Known rows, with every way that one mark hangs from another:
bamav(salo): [-10.0  -6.5 -12.2   6.1  12.0   6.6  -8.5   8.0  -8.8  18.8   2.1 -10.3
 -13.7   4.2  -3.5  -8.9  18.6]
livu(bamav(salo(panesi))): [-16.6  -2.3 -10.4 -15.2 -21.4  15.9 -19.6  -4.7  11.3  39.6  -0.4 -20.2
 -26.8  24.8 -26.0 -21.0   8.0]
salo(bego(livu) lezi): [ -6.9 -14.2  26.9 -25.4  -2.3  51.7  33.7  -2.7 -28.9  -3.1  -9.0  -2.2
 -12.7 -24.6   3.3  18.0  -6.4]
bamav(lezi salo(bego(livu) panesi)): [-21.1  -0.1  -6.9 -25.0 -24.3  13.0  10.1   3.9  13.6  33.4 -17.0  -9.7
 -19.1   9.2  -4.7  -8.4  16.3]
salo(bego lezi): [ 11.7 -21.0   7.3 -30.3  -4.5  53.3  17.3 -10.6 -19.6 -13.3  -0.3  -2.6
  -6.5 -10.6   3.2  21.3   3.8]
bego(livu): [-20.3   4.3  18.8   5.0   3.3  -1.1  15.0   8.6 -10.1  10.8  -9.2   0.1
  -7.4 -13.3   0.8  -2.5 -11.8]
panesi(livu(bamav lezi) salo): [  7.1 -10.7  -1.6 -10.6  20.9  30.5  28.2 -39.4 -19.7  33.8  11.5   4.7
   3.9 -14.9   9.4 -12.6 -21.7]
salo(lezi): [ 17.6 -16.3   0.7 -15.1  -5.0  21.4  12.7  -5.7 -14.9 -13.0  -3.4 -14.4
  -6.3   4.8  -6.9  13.2  -5.1]
salo(panesi): [ -1.7   7.1  -7.5 -13.7 -20.0  -4.9  -9.7   1.4  19.1   8.9  -7.5  -9.5
   1.4  15.4  -9.4  -9.6  -1.2]
lezi(livu(bamav)): [-10.4  -3.2 -10.1  -9.8 -10.1   9.4  20.1 -17.3   6.7  -9.3  16.1   2.5
 -39.4   8.3 -16.9  11.8 -11.7]
livu(bamav(lezi salo(bego panesi))): [ -7.7  -6.6 -15.2 -36.4 -40.4  30.0  -6.0 -21.1  24.9  32.5  -4.3  -8.5
 -28.0  26.9 -18.0  -9.1  19.3]
bego(lezi livu(bamav)): [-21.3  -3.8  14.0   4.1 -18.4   7.0  33.6 -23.5   8.3  17.0 -15.5  14.0
 -16.5  -4.1  -2.5 -14.9 -14.1]
panesi(livu salo(bego)): [  5.1   2.0  -2.5 -21.9  19.6  26.9  25.3 -30.4 -12.4   8.6  -3.9   6.3
  17.3 -14.6  21.6   8.3   1.0]
panesi(livu(bamav(salo) lezi)): [  2.3 -21.1 -13.1   0.4  34.7  34.8  -5.9 -15.6 -33.7  47.5  22.7 -20.3
 -21.1  -6.8   2.1 -14.5   1.1]
panesi(salo(bego(livu))): [-29.6   3.9  25.9 -15.8   2.3  32.8  45.7 -12.2  -9.0  17.4 -13.5  27.2
   3.3 -32.5  16.2  -1.4  -5.9]
bego(lezi(livu(bamav(salo(panesi))))): [-20.8 -10.7 -44.1  -8.3 -25.0   2.9  21.0 -22.3  34.0  15.9   0.6  -3.5
 -41.2  33.7 -23.3 -16.5  14.3]
bego(lezi livu(bamav(salo))): [-30.4 -11.9   3.4  10.6  -4.5  13.2  26.0 -15.5  -0.2  37.2 -11.3   3.4
 -31.7   0.1  -6.7 -23.3   5.4]
salo(bego lezi panesi(livu)): [ 24.1  -8.7 -10.7 -47.1  -4.5  41.6   2.3 -19.8 -16.4  -1.8  -6.7 -32.7
   2.5  11.6  -1.3  20.5   0.8]
bego(livu(bamav(salo))): [-33.1  -3.7  16.8   3.4   1.5  19.0   7.4   1.7 -17.7  41.4  -2.4  -9.1
 -36.9  -6.5 -13.4 -13.8  -2.0]
panesi(livu(bamav) salo(bego lezi)): [ 16.9 -15.3  10.4 -45.1  -0.7  62.3  36.9 -52.7 -27.0   6.8  -6.1  -7.8
  -5.4  -5.9   0.7  18.3  -9.6]

Rows:
[-20.5  -7.8 -21.0  -1.1   0.7  14.4  12.2  -8.0  -0.9   9.9  18.8  -7.5
 -52.3  13.6 -20.4   1.5   7.4]	lezi(livu(bamav(salo)))
[-13.7 -16.0  36.4 -36.1 -16.6  67.2  32.9 -17.6 -28.2   7.1  -5.2  -3.1
 -29.6 -21.3  -7.4  13.8 -16.3]	salo(bego(livu(bamav)) lezi)
[ -8.4  -4.9 -44.9 -29.3 -22.7   7.9  16.5  -5.0  29.7   1.6   4.9  -6.7
 -33.1  26.9 -10.5   7.8  24.4]	bamav(lezi(livu) salo(bego panesi))
[ -7.8 -10.5 -23.1  -1.1 -17.4   2.4  40.3 -33.0  25.9 -14.4   6.2  15.3
 -29.8  13.2  -9.5   0.4  -4.5]	bego(lezi(livu(bamav)))
[  2.0  -8.6  -5.9 -23.0  -1.4  35.2  43.4 -64.4   5.7  15.1 -10.3  20.3
   7.8  -4.9  17.9  -2.1   1.0]	panesi(livu(bamav) salo(bego(lezi)))
[  2.3 -24.5  -0.4 -17.1  -7.6  40.7   3.9 -11.7 -22.7  16.7   2.9 -23.3
 -35.1  12.2 -22.9  -1.0   8.5]	livu(bamav(salo(lezi)))
[ 11.6   0.0 -34.5 -30.8  -6.9   6.3  -9.7 -15.1  10.3  24.1  -5.9 -29.0
  -4.5  26.6   0.4   3.6  25.9]	bamav(lezi salo(bego panesi(livu)))
[-29.7  -8.6  21.8 -30.6 -14.6  63.0  16.8  -9.9  -8.0  43.2   7.7  14.1
 -19.0 -27.9  -1.0 -16.5 -19.3]	salo(bego(livu(bamav lezi)) panesi)
[  3.5  -1.2 -31.7 -12.6 -26.7 -18.2  -9.7   2.8  27.7  21.5 -10.7 -21.1
 -11.3  37.8 -17.3 -13.4  20.8]	bamav(lezi salo(panesi))
[ 21.5 -14.7  -0.3 -36.4  12.9  48.2  36.8 -37.2 -27.3  -4.6  -9.1  -8.7
  10.1  -9.8  13.5  21.3  -1.5]	panesi(livu salo(bego lezi))
[-14.9 -17.4 -13.6 -11.6  -5.0  37.1 -11.0  -4.3  -1.2  53.8  14.1  -9.0
 -25.5   4.8 -15.4 -32.1   4.1]	livu(bamav(salo(panesi)) lezi)
[  9.2  -2.2 -26.1 -23.8  -6.5  14.4   8.9 -32.9  16.5   6.6 -11.9  -3.6
  15.1  10.5  14.1   0.5   9.7]	salo(bego(lezi) panesi(livu))
[  9.3  -5.6 -12.3 -20.4   2.2  23.8  -7.5 -22.1  -8.1  36.4  13.1 -20.9
  -4.7   6.2  -5.5 -14.4 -18.5]	salo(panesi(livu(bamav lezi)))
[ -0.5  -7.3 -41.5  -0.2  -3.8 -19.7  21.2  -0.4  17.7  -6.0   8.7 -10.2
 -34.7  27.2 -12.0   7.7  19.1]	bamav(lezi(livu) salo)
[ -4.5 -21.8  -0.9 -45.5 -18.2  63.0  63.0 -42.6  -5.4 -17.6   6.9  14.1
 -34.1  -5.2 -10.1  23.5  -9.1]	panesi(salo(bego lezi(livu(bamav))))
[-16.2 -16.9 -35.5   4.9  -6.0   7.6  30.4 -25.3  15.7   5.8   9.0   5.7
 -45.0  19.3 -11.9  -7.0  15.3]	bego(lezi(livu(bamav(salo))))
[ -8.5   3.4  16.7 -10.2 -29.8  -4.4  23.1 -13.1   9.9  12.3 -10.7  -0.8
 -22.2   6.3 -13.7  -3.2 -17.8]	bego(livu(bamav(lezi)))
[-15.9  -9.5  27.4 -49.8 -35.3  61.9  22.7 -16.2 -11.0  16.0 -13.5 -10.6
 -28.0  -4.3 -17.6   5.9 -17.8]	salo(bego(livu(bamav)) lezi panesi)
[ 24.6  -5.2  -8.4 -40.2 -18.1  23.2  -2.9 -30.4  -8.9   8.6  -7.2 -45.0
 -14.2  28.6 -24.2   8.9 -15.4]	salo(lezi panesi(livu(bamav)))
